Each row comes from the steps of one walk. Every step used is in the known rows, and no mark comes twice. Write the walk behind each row, first mark first.
(in the rows, 128 means zero)
Known rows:
komidiz -> lipep -> voli -> loted: [157 234 116 128  77 140 112 119 135 150 157  93 127  84 168 134 125 117
 144 136 138 116 152 130 171 154 139 154 147 100 104 113 127 122 117 115
 128 157 127 148 129 131 152 149 111 143 140 140 160 103 124 184 105  95]
loted -> voli -> lipep: [161 163 103 157  94 143 114 153  93 154 152 112 127 106 186 123 140 117
 122 130 128 106 167 141 166 149 116 121 142  60 102 119 133 130 144 121
 130 167 137 147 121 131 160 105 123 150 128 107 137 120 119  97 116 101]
bavud -> voli -> lipep: [166  85 104 156 105 153 135 111 107 124 143 131 119  96 144 118 102 128
 126 128 124  98 153 141 162 148 135 103 139 104 115 117 135 121 131  88
 123 164 148 152 116 129 144  87 127 148 131 115 139 114 133 123 114  95]
lipep -> voli: [148 194 101 149 122 146 117 129 108 134 169 105 145  72 162 124 152 122
 138 148 138 120 147 126 119 143 123 154 118  93  99 109 131 120 128 101
 125 144 121 137 135 130 156 105 109 147 138 133 164 115 123 125 107 105]
pusu -> komidiz -> lipep: [153 212  87 149 156 135 143 142 153 129 125 107 130  91 134 113  92  98
 138 133 143 112 148 122 178 174 131 159 104  64  82 111  91 157 115 112
 121 149 138 161 137 112 157 171 111 155 124 131 152 101 109 137  96  85]
bavud -> voli -> lipep -> komidiz: [155  99 104 160 105 151 120 142 103 122 142 135 108  95 115 122 108 133
 129 130 124  97 156 137 171 146 154 114 128 101 112 108 142 135 126  82
 125 158 146 153 123 128 141 105 134 151 129 133 147 114 133 109 122  96]
lipep -> komidiz -> negu -> keluf: [125 172  84 145 122 150 142 129  92 136 179 117 116  69  88 121  57 133
 130 131 116 113 153 115 130 156 167 162  89  64  86  98 149 146 113  88
 122 139 139 151 144 109 152 158 118 148 145 152 150  95 126 104 125  90]
loted -> voli -> bavud -> sinu: [177 152 109 133 116 148 148 135  98 145 159 115 117  97 180 104 113 117
 129 133 125  92 162 129 174 146  98 131 158  67 112 111 129 130 145 125
 112 151 133 149 135 110 167 106 157 119 131 128 137 103 112  92 123  82]
roko -> pusu -> komidiz -> lipep -> voli -> bavud -> sinu: [132 226 105 156 111 133 171 137 117 152 141 111 151  86 124 114 116  98
 157 126 122 100 151 113 191 141 143 182 141  46 106 123 103 130 115 104
 119 139 125 160 140  98 163 161 121 142 140 136 152 106 111 150  96  74]
roko -> pusu: [133 180  91 154 110 151 152 158  84 151 175 111 149  81 154 124 100 121
 133 128 119 112 156 126 135 142 147 151 116  73 115 124 144 119 112 107
 124 140 132 147 130  94 155 152 126 162 142 128 144 130 124 128 100 102]
voli -> pusu -> roko: [133 181  96 141 153 146 166  89 116 133 132 119 138  90 206 116 116 123
 124 127 134 108 139 129 192 139  99  94 150 100 105 127 120 115 120 119
 128 156 117 141 127  87 147 115 146 175 135 116 111 111 130  84 114 101]
pusu -> komidiz -> negu: [152 192  92 163 159 143 175  82  90 122 146 119 135  84 151 111 104 110
 133 144 137 109 145 126 142 175 125 160  74  51  86 125  95 141 112  89
 118 148 143 168 136 108 160 143 116 151 143 140 149 102 122 111 100  87]
loted -> voli -> pusu -> roko: [156 200  97 142 129 142 152 126 124 149 140 120 130 105 203 112 146 111
 125 120 132 102 164 130 218 143  84  99 155  70 112 122 109 118 136 134
 130 158 124 141 121 108 162 112 154 163 129 111 117 115 117  57 128 100]
negu -> komidiz -> lipep -> voli: [170 187 108 152 108 142 109 165 138 163 167 101 128  74  98 126  79 115
 139 158 145 119 156  97 133 143 128 170 137 113  96 101 142 137 100  98
 128 152 130 144 139 126 152 172 102 156 128 106 159  92 106 161 121  71]
komidiz -> negu -> keluf: [150 140  89 145 126 157 171  75  74 149 181 109 131  76 131 117  48 125
 128 132 108 114 150 119 124 160 133 148 105  67  87 117 146 113 117  87
 119 147 148 153 134 114 159 133 108 135 151 129 142  92 130 135 120  85]
roko -> pusu -> voli -> lipep -> komidiz -> negu: [ 98 199 113 178  72 146 149 149  69 163 153 120 149  81 120 128 100 128
 152 146 115 104 154 128 155 133 166 145 140  74 107 132 144 126 103  91
 132 163 133 165 121  88 147 122 131 159 164 108 156 118 130 138  77 104]
sogom -> bavud: [179 148 117 134 132 144 141  68  91 127 166 104 139  88 206 100 114 126
 113 147 144 112 177 145  86 152 120 135 136 120 104 101 140 116 133 108
 113 139 132 143 138 112 151 125 146 167 135 121 151 111 127 142  98  89]
negu -> komidiz -> lipep -> voli -> pusu -> roko: [155 196 110 150 119 140 125 137 152 167 149 112 132  77 111 121  85 109
 141 151 143 116 148  91 171 135 112 146 147 118  98 104 130 129 103 101
 133 156 116 142 136 113 150 166 114 163 129 100 140  90 107 147 120  72]
sinu -> bavud: [168 194 105 145 131 149 138 126  71 151 147 109 130  70 138 119 130 118
 115 157 138 108 137 142  85 152 131 135 116  85  98 126 115 107 129  87
 114 131 130 156 127 100 160 155 173 153 123 133 155 119 120 149  81 101]
sinu -> bavud -> voli -> lipep -> komidiz -> negu: [163 150 121 163  92 151 141 100  51 148 133 126 110  72  98 121 123 126
 125 155 127  89 146 138 120 146 152 130 115  91 106 130 111  97 126  50
 116 141 142 171 117 119 153 131 175 149 133 133 153 110 129 143  95  88]
voli -> pusu -> komidiz: [152 204  85 152 172 131 167  95  99 120 144 105 135  94 162 120 115 117
 128 128 139 103 146 119 181 146 107 114 133  70 100 123 116 109 120 126
 128 152 122 155 137 111 154 126 129 161 133 140 107 113 121  71  97  92]
pusu -> komidiz: [153 180  82 156 167 138 152 141 117 113 135 116 132  89 161 110 111 108
 130 138 141 112 142 129 140 164 120 145 100  57  87 111 115 153 120 116
 121 144 135 153 144  99 157 146 118 154 125 141 151 112 117 104  99  95]
loted -> voli -> pusu -> komidiz -> negu -> keluf: [170 207  85 156 132 130 177 102  81 145 156 109 128 105 147 110  98 107
 138 119 122  97 166 108 214 156  96 126 142  41  99 120 119  94 134 126
 129 154 141 154 129 125 175 122 123 142 139 131 114 103 113  41 127  80]
bavud -> voli: [179  99  96 148 122 155 149 125 122 117 160 131 117  87 133 106 103 126
 131 128 131 100 158 137 161 159 122 117 122 113 119 113 137 126 124  93
 116 150 151 145 121 118 149 109 136 144 132 127 151 113 130 111 125  96]
sinu -> bavud -> voli -> pusu: [187 163 109 151 115 144 164  98  81 140 144 118 116  79 112 117 123 125
 124 145 134  90 147 135 149 147 121 106 146 107 122 132 106  75 129  79
 113 136 135 160 115 110 161 124 186 150 129 136 134 115 126 122  92  90]
pusu -> voli -> lipep: [126 157 114 161  96 146 125 146  90 147 134 118 137  92 159 124 105 129
 137 155 129 109 146 141 138 137 129 105 163 107  93 120 149 130 122 104
 128 178 135 155 120  96 145  84 134 149 147  81 156 109 132 140  71 113]
komidiz -> lipep -> voli: [153 222 109 141  99 146 114 117 150 156 156  97 139  70 138 126 118 116
 146 139 142 118 155 121 164 155 137 166 131  94  88 111 112 129 123  98
 125 152 127 146 130 139 150 144 102 150 131 116 170 100 116 152 108  90]
roko -> pusu -> komidiz -> lipep -> voli -> bavud: [131 252  98 162  98 136 160 149 117 148 149 100 160  86 128 118 102 103
 155 132 125 106 161 107 184 144 148 174 134  49 105 124  98 122 106 109
 128 135 128 160 143  97 161 176 109 139 140 140 167 112 111 146  96  82]

Which walk is each row?
[185 120 104 129  94 149 148 116 107 108 159 126 107 103 181 117 112 126
 127 124 123  98 152 147 170 155 129  99 146 118 138 114 150 106 114 115
 119 157 149 149 117 109 149 122 145 136 137 157 136 116 143 152 125  98] => bavud -> voli -> loted
[148 193 114 134  99 143 144 143  96 135 145 116 125  93 197 126 100 129
 139 153 128 110 143 147 148 145 120  97 169 120 117 116 158 118 107 133
 127 171 137 149 122  76 149 112 149 141 153 130 152 111 138 175  76 117] => pusu -> voli -> loted
[151 106 106 165  91 153 131 101  96 127 151 135 111  86 108 121 101 136
 133 134 124  96 154 134 170 152 152 125 115  97 110 118 136 132 123  70
 123 160 149 162 121 134 143 104 132 147 140 128 147 105 135 114 128  89] => bavud -> voli -> lipep -> komidiz -> negu
[129 182  94 148 126 153 136 117  90 134 172 115 117  64 111 124 100 137
 128 145 135 112 151 124 121 163 160 167  75  74  97 107 136 154 109  89
 123 141 134 160 140 112 148 155 132 159 147 154 156 104 128 102 117  95] => lipep -> komidiz -> negu
[117 145  99 158 111 147 119 125  62 142 151 116 122  86 116 133  73 136
 126 133 111 109 147 125 129 139 169 138 113  62  78 110 152 140 121  88
 131 158 132 159 139 124 144 127 109 150 142 133 135 101 130 111 110  90] => voli -> lipep -> komidiz -> negu -> keluf
[173 198 114 137  97 139 104 153 128 158 167 102 121  83 122 135  87 112
 134 153 143 117 154 102 136 141 129 157 150 114 107 102 152 125  97 113
 130 155 127 143 134 117 154 183 107 149 133 132 149  97 113 195 118  75] => negu -> komidiz -> lipep -> voli -> loted
[155 224  92 150 151 130 160  85 135 133 131 100 132  93 149 122 102 112
 137 123 142 103 150 115 203 154 114 125 142  72  96 122 106 115 119 119
 128 156 125 160 134 119 152 148 119 162 131 129 107  99 118  87  98  82] => voli -> pusu -> komidiz -> lipep
[154 123 109 126 137 154 155 106  96 126 150 117 122  80 174 109  89 128
 120 137 122  96 141 131 138 139 115 131 145  90 110 112 137 138 134 109
 108 147 124 152 146  94 154 112 154 120 137 137 132  97 123 142 101  84] => voli -> bavud -> sinu
[176 237  92 151 127 128 148 128 128 148 144 102 123 106 153 118 125 105
 137 120 138  99 171 116 235 161 100 128 145  53 102 122  99 112 134 138
 131 158 131 156 126 130 167 136 131 156 129 121 118 106 110  57 122  81] => loted -> voli -> pusu -> komidiz -> lipep
[150 223 112 138  81 149 119 112 143 148 158  90 140  74 136 122 100 118
 143 146 135 113 161 116 176 147 130 160 144  97  96 113 110 127 120 107
 127 147 119 152 139 129 151 133 117 124 140 124 169  93 116 172 109  83] => komidiz -> lipep -> voli -> bavud
[143 183 112 148 108 153 147 149  94 130 147 114 139  86 153 102  70 129
 139 163 129 103 155 125 148 139 114 112 171 120 107 119 141 122 114 121
 124 158 132 155 136  73 151  97 155 118 156 106 171 103 128 155  74 106] => pusu -> voli -> bavud
[173 170 114 151 122 148 171  86  80 139 119 130 124  80 144 110 133 117
 125 144 132  91 144 137 163 144 113  99 149 109 118 132  95  83 129  78
 112 136 131 156 115  91 156 122 194 159 122 122 133 113 125 123  99  90] => sinu -> bavud -> voli -> pusu -> roko
[142 169 117 134 118 149 140 100  88 130 161 109 138  71 161 114 139 125
 138 147 128 105 144 126 137 128 115 152 153  87 106 110 131 118 132  99
 115 141 115 145 144 116 161  86 136 118 139 137 158 100 122 124 106  90] => lipep -> voli -> bavud -> sinu
[150 240  93 154 138 132 135 129 146 131 132 104 140  85 129 116 116  99
 148 139 145 115 151 118 179 164 129 172 115  57  79 109  91 148 118 105
 126 147 127 157 139 124 160 155 104 150 127 130 168 101 108 140  97  84] => pusu -> komidiz -> lipep -> voli
[134 239  95 166 108 133 156 158 121 153 146 104 157  85 128 123 113 101
 154 126 128 110 159 113 178 150 151 181 117  51 100 122 104 130 105 104
 127 138 133 157 134 105 161 171 102 160 138 131 161 116 111 144  96  88] => roko -> pusu -> komidiz -> lipep -> voli
[143 240 103 160 135 132 161  39  81 130 154 103 147  79 150 126 158 117
 146 145 142 107 153 112 168 140 111 147 124  67  98 128 105  88 120 104
 130 148 121 155 139 136 161 100 116 147 149 142 138 105 124  75  99  89] => lipep -> voli -> pusu -> komidiz -> negu
[103 191 108 174  75 142 132 184  77 159 150 120 149  88 121 131  99 126
 148 141 116 104 153 132 155 128 166 135 158  80 108 123 150 129 108 106
 133 159 131 157 125  83 146 125 133 162 152 106 156 125 127 132  77 110] => roko -> pusu -> voli -> lipep -> komidiz
[123 151 105 162 103 147 109 111  63 141 154 118 122  82 134 136 112 137
 121 144 125 109 148 134 124 148 167 141 105  75  90 118 138 151 119  86
 131 161 130 165 133 124 142 129 119 154 145 133 140 109 131 115 104  96] => voli -> lipep -> komidiz -> negu
[146 197 122 131  94 150 134  99 149 151 150  99 128  70 138 118 106 117
 146 138 134 107 152 121 176 145 126 166 159  92  98 113 108 131 130 100
 118 151 120 152 139 130 153 125 124 126 133 119 164  88 113 156 109  77] => komidiz -> lipep -> voli -> bavud -> sinu
[113 164 107 166  92 144 129 147  75 152 137 122 132  83 106 127  65 131
 146 150 116 106 148 128 147 138 156 121 149  88  83 110 159 134 110  93
 131 171 138 157 129  99 145  91 127 139 151 104 156  96 132 127  81 104] => pusu -> voli -> lipep -> komidiz -> negu -> keluf
[174 110 127 127 145 141 158  46  86 134 156 115 127  86 211  99 122 128
 117 141 138 102 165 153  95 146 117 145 152 112 105  97 146 128 140  97
  99 143 129 144 134 115 150  99 163 169 131 114 135  98 125 133  97  76] => sogom -> bavud -> sinu
[128 219 107 149 132 141 145  77 119 134 144 116 151  78 191 123 164 121
 137 138 136 114 146 124 182 127 105 121 144  89 102 121 114 103 127 112
 132 148 106 135 128 111 153  84 132 159 136 125 135 114 128  75 107 104] => lipep -> voli -> pusu -> roko
[177 163 100 149 134 137 174  88 138 120 137 119 114  97 118 109  83 119
 141 121 136  92 159 120 237 158 116 110 140  94 116 118 106 106 120 102
 121 157 145 161 120 127 151 114 134 151 133 129 121 101 123  92 123  74] => bavud -> voli -> pusu -> komidiz -> lipep
[162 128 101 145 136 149 175  87 128 118 137 137 122  94 165 106 111 125
 131 122 131  95 152 131 217 145  99  86 146 114 125 121 118 106 124  97
 121 155 136 143 116 103 145  95 150 161 134 120 118 109 134  93 127  95] => bavud -> voli -> pusu -> roko
[147 220 108 147 141 133 147 113 137 136 121 108 132  81 137 114 112 100
 148 139 140 102 143 115 188 153 124 170 139  59  86 109  89 147 123 105
 116 147 125 160 144 118 159 138 119 132 129 131 160  90 106 132  94  73] => pusu -> komidiz -> lipep -> voli -> bavud -> sinu
[128 206  90 173 123 144 186 120  70 149 161 115 154  85 137 119 109 106
 144 129 122 105 154 118 146 159 145 169  97  42 105 136 113 124 103  93
 121 141 141 166 131  93 161 159 116 160 153 146 143 118 120 127  96  91] => roko -> pusu -> komidiz -> negu
[113 168 112 162 104 142 109 168  95 140 129 122 130  87 127 125  99 134
 138 157 132 107 147 137 147 137 151 117 157 102  91 110 146 146 118 108
 133 170 128 157 126  99 141  96 137 151 144 102 161 107 129 127  73 113] => pusu -> voli -> lipep -> komidiz
